Known rows, with every way that one mark hangs from another:
dalu[bozi[tigug[ralazi[tofum]]] dafi]: [ 0.092  2.449 -0.755 -0.006 -0.090 -0.631  0.208  0.671  2.852 -0.699
  0.813 -0.760  4.040  0.388  0.164  0.063  1.789  1.037 -0.352  0.185
  1.745 -0.337]
tegod[dalu[bozi[tigug[dafi]]]]: [ 0.126 -0.262 -0.265  0.074 -0.397  0.418  0.507 -0.656  1.875 -0.772
  0.750  1.025  0.056  0.549  0.231  0.089  1.542  0.848 -0.144 -0.019
  1.063  0.156]
tofum[bozi[tigug[bamiz]]]: [-0.588 -0.684 -0.076 -0.255  0.208  3.765 -0.399  0.266  0.739 -0.524
  0.582  0.173  0.105 -0.266 -0.181 -0.186  1.265  0.556  0.198 -0.086
  0.692  0.232]
tigug[bamiz bozi dafi ralazi]: [ 0.002 -1.321  0.399  0.233 -0.563  5.287  0.005 -0.031  0.499 -0.125
  0.759  1.082 -0.652  0.105 -0.632 -0.044  0.919  1.624  0.228 -0.441
  2.411 -0.142]
dalu[bozi[tigug[bamiz dafi ralazi[tofum]]]]: [ 0.137 -0.259 -0.500 -0.090 -0.542  1.019 -0.026  0.369  2.852 -0.720
  0.799  0.644  0.189  0.315 -0.232 -0.070  1.914  1.961 -0.157 -0.620
  2.628 -0.158]
tigug[dafi ralazi]: [-0.092 -1.020  0.113  0.261 -0.195  1.548  0.213  0.100  0.498  0.083
 -0.584  0.867 -0.810  0.102 -0.134  0.021  0.319  0.856  0.001 -0.158
  1.608 -0.141]
tegod[dalu[dafi[tigug[bozi]]]]: [ 0.663  1.310  0.469 -0.343  0.575  2.831  0.443 -1.492  0.868 -0.775
  1.430  0.402  2.818  0.621  0.124  0.483  0.138  0.259  0.240  0.699
  1.329  0.090]
tofum[bozi[tigug[bamiz dafi[dalu] ralazi]]]: [-0.184 -1.953 -0.057 -0.020  0.211  5.698 -0.013 -0.853  0.962 -0.373
 -0.092  1.262 -1.536 -0.564  0.081 -0.342  1.469  1.422 -2.174 -0.589
  2.886  0.282]
bozi[tigug[bamiz]]: [ 0.059 -0.478 -0.329 -0.158 -0.184  0.747 -0.222 -0.113  0.807  0.231
 -0.008  0.517  0.227  0.151 -0.035 -0.123  1.395  0.508  0.447 -0.153
  0.546  0.207]
tegod[dalu[bozi[tigug[bamiz]] dafi]]: [ 0.270  2.098 -0.230  0.058 -0.462  0.236  0.157 -0.447  2.044 -0.779
  0.766  0.177  4.120  0.551  0.036  0.169  2.355  0.873  0.084  0.498
  0.602 -0.134]
zapoz[tigug]: [-0.113  0.742 -0.692  0.290  0.031 -0.255  0.086  0.109  0.065  0.165
  0.089  0.094  0.029 -0.075  0.247  0.346  0.105  0.719  0.092 -0.173
 -0.253  0.048]
zapoz[tigug[bozi dafi[dalu] ralazi]]: [ 0.299 -0.637 -0.564  0.584 -0.097  4.651  0.604 -1.139  0.356  0.031
  0.767  1.074 -1.606 -0.413  0.268  0.176  0.453  1.986 -2.340 -0.771
  2.564  0.070]
tigug[bamiz bozi dafi ralazi[tofum]]: [ 0.052 -1.019  0.125  0.041 -0.476  4.674 -0.022  0.184  1.698 -0.259
  0.944  0.882 -0.799 -0.054 -0.611 -0.090  0.790  1.941 -0.070 -0.615
  2.935 -0.119]
zapoz[tigug[bamiz ralazi[tofum]]]: [-0.172  0.565 -0.827  0.134 -0.349  0.465 -0.166  0.296  1.802  0.148
  0.044  0.581  0.198 -0.184  0.155  0.312  0.492  1.865 -0.154 -0.518
  1.271  0.016]
ralazi[tigug[bamiz bozi dafi[dalu]] tofum]: [ 0.855  0.495 -0.005  0.673  0.035  3.956 -0.004 -1.166  1.433 -0.436
  1.395  0.352 -1.776 -0.597 -0.389 -0.152  0.522  1.528 -2.133 -1.050
  2.760  0.287]
tegod[dalu[bozi[tigug[ralazi]] dafi]]: [ 0.048  2.012 -0.360  0.090 -0.265  0.213  0.467 -0.231  2.435 -0.683
  0.580  0.349  4.124  0.705  0.480  0.299  1.895  0.840 -0.295  0.516
  1.208 -0.200]
dafi[dalu]: [ 0.468 -0.269 -0.138 -0.008  0.150  0.358  0.148 -1.190 -0.203  0.032
 -0.086  0.221 -0.799 -0.399  0.362 -0.176 -0.114  0.072 -2.453 -0.347
  0.667  0.147]
dafi[dalu[bozi] tigug]: [ 1.035  0.388  0.067 -0.589  0.429 -0.691  0.287 -1.896  0.303 -1.275
  1.610 -0.068 -0.176  0.120  0.315  0.127 -0.358  0.345 -2.464 -0.538
  1.346 -0.068]
dalu[bozi dafi[tigug[bamiz ralazi[tofum]]]]: [ 0.621  2.299  0.047 -0.532  0.101 -0.282 -0.046 -0.277  2.295 -1.323
  1.333 -0.456  3.843  0.541 -0.334  0.390  0.721  1.337 -0.079  0.018
  2.234 -0.456]
tigug[bozi]: [ 0.032 -0.157  0.116  0.007 -0.130  2.975  0.090 -0.079 -0.082 -0.222
  1.363 -0.083 -0.001  0.024 -0.223 -0.017  0.205  0.412  0.031 -0.135
  0.614 -0.035]
zapoz[tigug[bamiz bozi ralazi]]: [-0.169  0.072 -0.319  0.325 -0.492  4.171 -0.012  0.130  0.600  0.038
  1.212  0.673  0.266 -0.105 -0.148  0.368  0.744  1.977  0.089 -0.506
  1.467 -0.033]

Rows:
[ 0.213 -0.453 -0.104  0.054 -0.665  1.081  0.219 -0.666  1.932 -0.733
  0.765  1.291  0.157  0.543 -0.075  0.058  1.981  1.313  0.036 -0.190
  1.327  0.109]	tegod[dalu[bozi[tigug[bamiz dafi]]]]
[ 0.618  1.223  0.205 -0.511  0.373  3.396 -0.071 -0.451  1.876 -0.662
  1.442  0.015  2.946  0.429 -0.400  0.280  0.544  1.394  0.291  0.067
  2.929 -0.232]	dalu[dafi[tigug[bamiz bozi ralazi[tofum]]]]
[ 0.854  1.677 -0.273  0.697  0.094 -0.447  0.298 -0.823  1.770 -1.117
  1.251 -0.419 -1.007 -0.403 -0.071  0.015  0.285  1.037 -2.649 -0.981
  1.962  0.090]	ralazi[tigug[dafi[dalu[bozi]]] tofum]
[ 0.747  2.105  0.454 -0.430 -0.035 -0.185  0.154 -1.243  1.460 -1.394
  1.302  0.210  3.800  0.770 -0.070  0.504  0.825  0.701  0.124  0.515
  0.915 -0.228]	tegod[dalu[bozi dafi[tigug[bamiz]]]]
[-0.499 -1.446  0.002 -0.079  0.161  4.635 -0.213  0.179  0.668 -0.518
  0.247  0.620 -0.846 -0.205 -0.406 -0.249  1.538  0.981  0.351 -0.150
  1.461  0.234]	tofum[bozi[tigug[bamiz dafi]]]
[ 0.535  1.989  0.382 -0.307  0.218 -0.187  0.501 -1.033  1.850 -1.289
  1.037  0.351  3.802  0.863  0.292  0.626  0.375  0.648 -0.242  0.532
  1.561 -0.281]	tegod[dalu[bozi dafi[tigug[ralazi]]]]
[ 0.451 -0.343  0.139 -0.736  0.445  2.654  0.106 -0.630  1.780 -0.637
  1.882  0.413 -0.284  0.271  0.053  0.197 -0.511  0.952 -0.171 -0.367
  2.637  0.053]	dafi[tigug[bozi ralazi[tofum]]]
[ 0.557  0.745  0.646 -0.346  0.164  4.186  0.219 -1.353  1.459 -0.602
  1.227  1.050  3.118  0.658 -0.041  0.454  0.659  1.175  0.286  0.458
  2.354 -0.049]	tegod[dalu[dafi[tigug[bamiz bozi ralazi]]]]
[ 0.298  1.084  0.390  0.595 -0.096  3.305 -0.222 -0.092  0.473 -0.349
  1.645 -0.161  0.106 -0.139 -0.600  0.112  0.460  0.804  0.394 -0.534
  0.866  0.106]	ralazi[tigug[bamiz bozi]]
[ 0.367  1.528 -0.036  0.421  0.061 -0.304 -0.406  0.151  1.635 -0.265
  0.509 -0.251 -0.061 -0.205 -0.299  0.073  0.238  0.703  0.126 -0.495
  0.720  0.210]	ralazi[tigug[bamiz] tofum]
[ 0.976 -0.637  0.212 -0.558  0.604  2.985  0.306 -2.108 -0.156 -0.606
  1.739  0.397 -1.071 -0.033  0.266  0.048 -0.529  0.352 -2.065 -0.465
  1.939  0.184]	dafi[dalu tigug[bozi]]
[ 0.375  0.735  0.175  0.678 -0.055  3.597 -0.161  0.018  1.621 -0.497
  1.506  0.079 -0.965 -0.179 -0.778  0.030  0.605  1.452  0.326 -0.697
  2.111  0.168]	ralazi[tigug[bamiz bozi dafi] tofum]
[ 0.279 -0.923  0.226 -0.930  0.815  3.816 -0.254 -1.406  1.604 -1.133
  0.930  0.668 -1.059 -0.531  0.211 -0.088 -0.439  1.148 -2.599 -0.712
  2.971  0.236]	dafi[dalu tigug[bamiz ralazi[tofum[bozi]]]]
[-0.452 -1.142 -0.262 -0.273  0.247  4.005 -0.335  0.359  1.840 -0.655
  0.426  0.439 -0.980 -0.328 -0.358 -0.271  1.418  1.248  0.101 -0.291
  1.922  0.267]	ralazi[tofum[bozi[tigug[bamiz dafi]]]]
[-0.599 -1.371 -0.117 -0.069  0.457  3.961  0.032  0.306  0.621 -0.556
  0.205  0.353 -0.978 -0.243 -0.068 -0.192  1.053  0.511  0.198  0.040
  1.205  0.257]	tofum[bozi[tigug[dafi]]]
[ 0.885  1.560 -0.140  0.674 -0.215  0.193 -0.008 -0.847  1.834 -1.093
  1.231 -0.131 -0.895 -0.436 -0.341 -0.010  0.720  1.488 -2.411 -1.091
  2.153  0.067]	ralazi[tigug[bamiz dafi[dalu[bozi]]] tofum]
[ 0.043 -0.807 -0.031  0.068 -0.323  1.665 -0.135  0.219  1.738  0.001
 -0.387  0.941 -0.773  0.005 -0.377 -0.068  0.634  1.542 -0.047 -0.473
  2.285 -0.071]	tigug[bamiz dafi ralazi[tofum]]
[-0.159 -0.432 -0.419  0.543 -0.420  2.007 -0.008  0.042  0.600  0.316
 -0.492  1.234 -0.620 -0.004 -0.184  0.294  0.855  2.029  0.296 -0.439
  1.554 -0.062]	zapoz[tigug[bamiz dafi ralazi]]
[-0.244 -1.174 -0.046 -0.076  0.453  4.352  0.109 -0.505  1.370 -0.752
  0.118  0.557 -1.923 -0.809  0.159 -0.233 -0.094  1.218 -2.924 -0.603
  2.846  0.164]	tigug[dafi[dalu] ralazi[tofum[bozi]]]
[ 0.001 -0.137 -0.471  0.526 -0.320  1.291 -0.018 -0.085  0.161  0.205
 -0.277  0.782 -0.749 -0.092 -0.271  0.247  0.826  1.620  0.437 -0.332
  0.706  0.030]	zapoz[tigug[bamiz dafi]]
[ 0.480 -0.384  0.111 -0.731  0.267  0.398 -0.235 -0.625  1.845 -0.400
  0.447  0.780 -0.101  0.302 -0.008  0.179 -0.211  1.027  0.068 -0.428
  2.222 -0.017]	dafi[tigug[bamiz ralazi[tofum]]]
[ 0.057 -1.151 -0.498 -0.040 -0.291  1.679 -0.073  0.182  2.408  0.202
 -0.431  1.193 -0.647  0.160 -0.100 -0.153  1.549  1.606  0.233 -0.451
  2.627  0.109]	bozi[tigug[bamiz dafi ralazi[tofum]]]
